Known rows, with every way that one mark hangs from another
vokem[rede[zirifi]]: [-26  -4 -11 -23 -16  -7  -9   7   2  -9  11 -22   8 -16  16 -14 -11   1
  -3  -3]
leve[zirifi[batig resezez[vokem[rede vipot]] seduzup]]: [ -1 -32  23 -14  17 -25  14   9  -5  19  20  11  -6 -25   1  20 -21  23
   4  -8]
seduzup[zirifi]: [ -6  -7   3  14  -5   0  14  -4  20  -4  16 -24  26  -3   5  -1   8  -6
   3   1]
resezez[vokem zirifi[tenake]]: [-34   5   4 -26   1 -18   0 -16  -4   5   6  -2  23  16 -17  30 -20 -17
 -10  17]
leve[zirifi]: [  2 -15  15   5  -8  -4   4   8   2  -1  25   2  -1  -6  -5   3  -9   0
  -3  -9]
tenake[zirifi[batig resezez[vokem[vipot]] seduzup]]: [ 12 -13  13  -5  17 -19  17   3  -7  13 -11  16  20 -18  10  24 -22   8
 -15  19]
seduzup[zirifi[batig resezez tenake]]: [  9 -17  13  24  15 -10  24   0   1  15  14 -17  32 -23   3  25 -14   5
  -9  17]
vipot[vokem[rede[zirifi[batig]]]]: [-15   0  -8 -45   2 -14  -4   8 -14   4  26 -15   7   0  31 -14  -8   7
  23  -7]
zirifi[resezez tenake]: [ -4 -13  12   6  18 -18  17 -15 -12  18  -9   2  12  -4  -6  23 -37   0
 -16  14]
vokem[rede[zirifi[batig tenake]] vipot]: [-25  -8   5 -49  -5 -13 -18  21 -29  12  25 -22  23  -6  31 -18 -13   3
  19  -4]
rede[zirifi]: [-12   2  -6  -1  -6   7  -6   3  17  -8   9 -19  -1  -9  -4  -3   5  -3
 -15  10]
vipot[vokem[rede[zirifi[resezez seduzup]]]]: [-25 -10  -5 -44   6 -22   5  -3  -5   6  20 -14   4   1  27 -13 -15   9
  21 -10]
resezez[zirifi[batig seduzup tenake]]: [  4 -21  24   8  10 -11   5  18 -19  15  21  14  16 -23 -14  34 -14   8
 -11  16]
zirifi[batig resezez[vokem[rede vipot]] seduzup tenake]: [  0 -20  25 -29  34 -34  24  -5 -22  34   0   8  10 -23   5  32 -37  25
   9  15]
zirifi[batig resezez[vokem] seduzup tenake]: [ 15 -15  25  -5  38 -25  33 -11  -9  29  -7  14   3 -27 -11  46 -32  24
  -5  25]
zirifi[batig resezez seduzup]: [ 24 -31  14  18  35 -15  21  10  -4  25  -7  21 -14 -42  -4  33 -12  37
  -8   7]
vipot[vokem[rede[zirifi]]]: [-24   0  -9 -48  -2 -15  -3   1  -8   0  24 -17   9   7  29 -19 -10   2
  23  -9]

Rows
[ 24 -18  14  18  13 -13  19  10  -6   8  -9  19  17 -31   7  25 -22  12
 -25  20]
tenake[zirifi[batig resezez seduzup]]
[  6 -18  22 -16  32 -31  30  -9 -14  28  -4  10   6 -32  -2  40 -39  27
  -2  20]
zirifi[batig resezez[vokem[rede]] seduzup tenake]
[ -9  -2   3 -15  19  -8   3   0  -3  16   4 -14   8 -14  -2  22 -16   4
 -16  24]
rede[zirifi[batig resezez[vokem[vipot]] tenake]]
[ 11 -20   9  -1  38 -20  24  -4   3  24 -13  18 -15 -31  -8  38 -13  33
  -4  11]
zirifi[batig resezez[vokem] seduzup]
[-22  -4  10 -27  23 -27  15 -26 -12  23 -11  -2  16  16  -2  21 -36  -5
  -1  13]
zirifi[resezez[vokem[vipot]] tenake]
[-56  -3   4 -61  -4 -31 -11  -8 -22  12  15  -9  34  22   7  11 -27 -16
  11   3]
resezez[vokem[rede vipot] zirifi[tenake]]
[-27 -12   1 -16  15 -12   8 -11  24   7  -1 -14  -6  -8  -6   8  -6   7
  -9   7]
rede[zirifi[resezez[vokem[vipot]] seduzup]]
[ -9 -13   3 -12  23  -9   7   4  13  14   2  -8  -8 -24  -4  18  -2  18
 -10  13]
rede[zirifi[batig resezez[vokem[vipot]] seduzup]]
[ -9 -13  11  -7  15 -21  20  -6  -3  18  14 -23  37 -12  12  19 -19   3
   4  12]
seduzup[zirifi[batig resezez[vokem[rede vipot]] tenake]]
[  5 -14  11 -13  13 -23  15   4 -10  11  -9  13  23 -21  17  19 -27   9
 -12  16]
tenake[zirifi[batig resezez[vokem[rede vipot]] seduzup]]
[  8 -18  28 -19  40 -28  27  -7 -18  35  -2  13   7 -18  -4  38 -30  23
   6  19]
zirifi[batig resezez[vokem[vipot]] seduzup tenake]
[-32   6   2 -62   2 -19  -4  -6  -5   9   9 -18  14   7  15  -4 -11   0
  21   3]
resezez[vokem[rede[zirifi[batig seduzup tenake]] vipot]]
[ 22 -14  15  13  30 -14  15   6 -27  28  -3  11   9 -27  -3  37 -32  15
 -17  23]
zirifi[batig resezez tenake]
[-36 -15   3 -50  -8 -16 -14  13 -11   6  21 -21  13  -2  28 -28  -5   5
  24 -16]
vokem[rede[zirifi[seduzup]] vipot]
[  3  -6   0 -14   9 -19   5   6 -17  10 -12   9  28 -13  21  18 -27   0
 -18  17]
tenake[zirifi[batig resezez[vokem[rede vipot]]]]
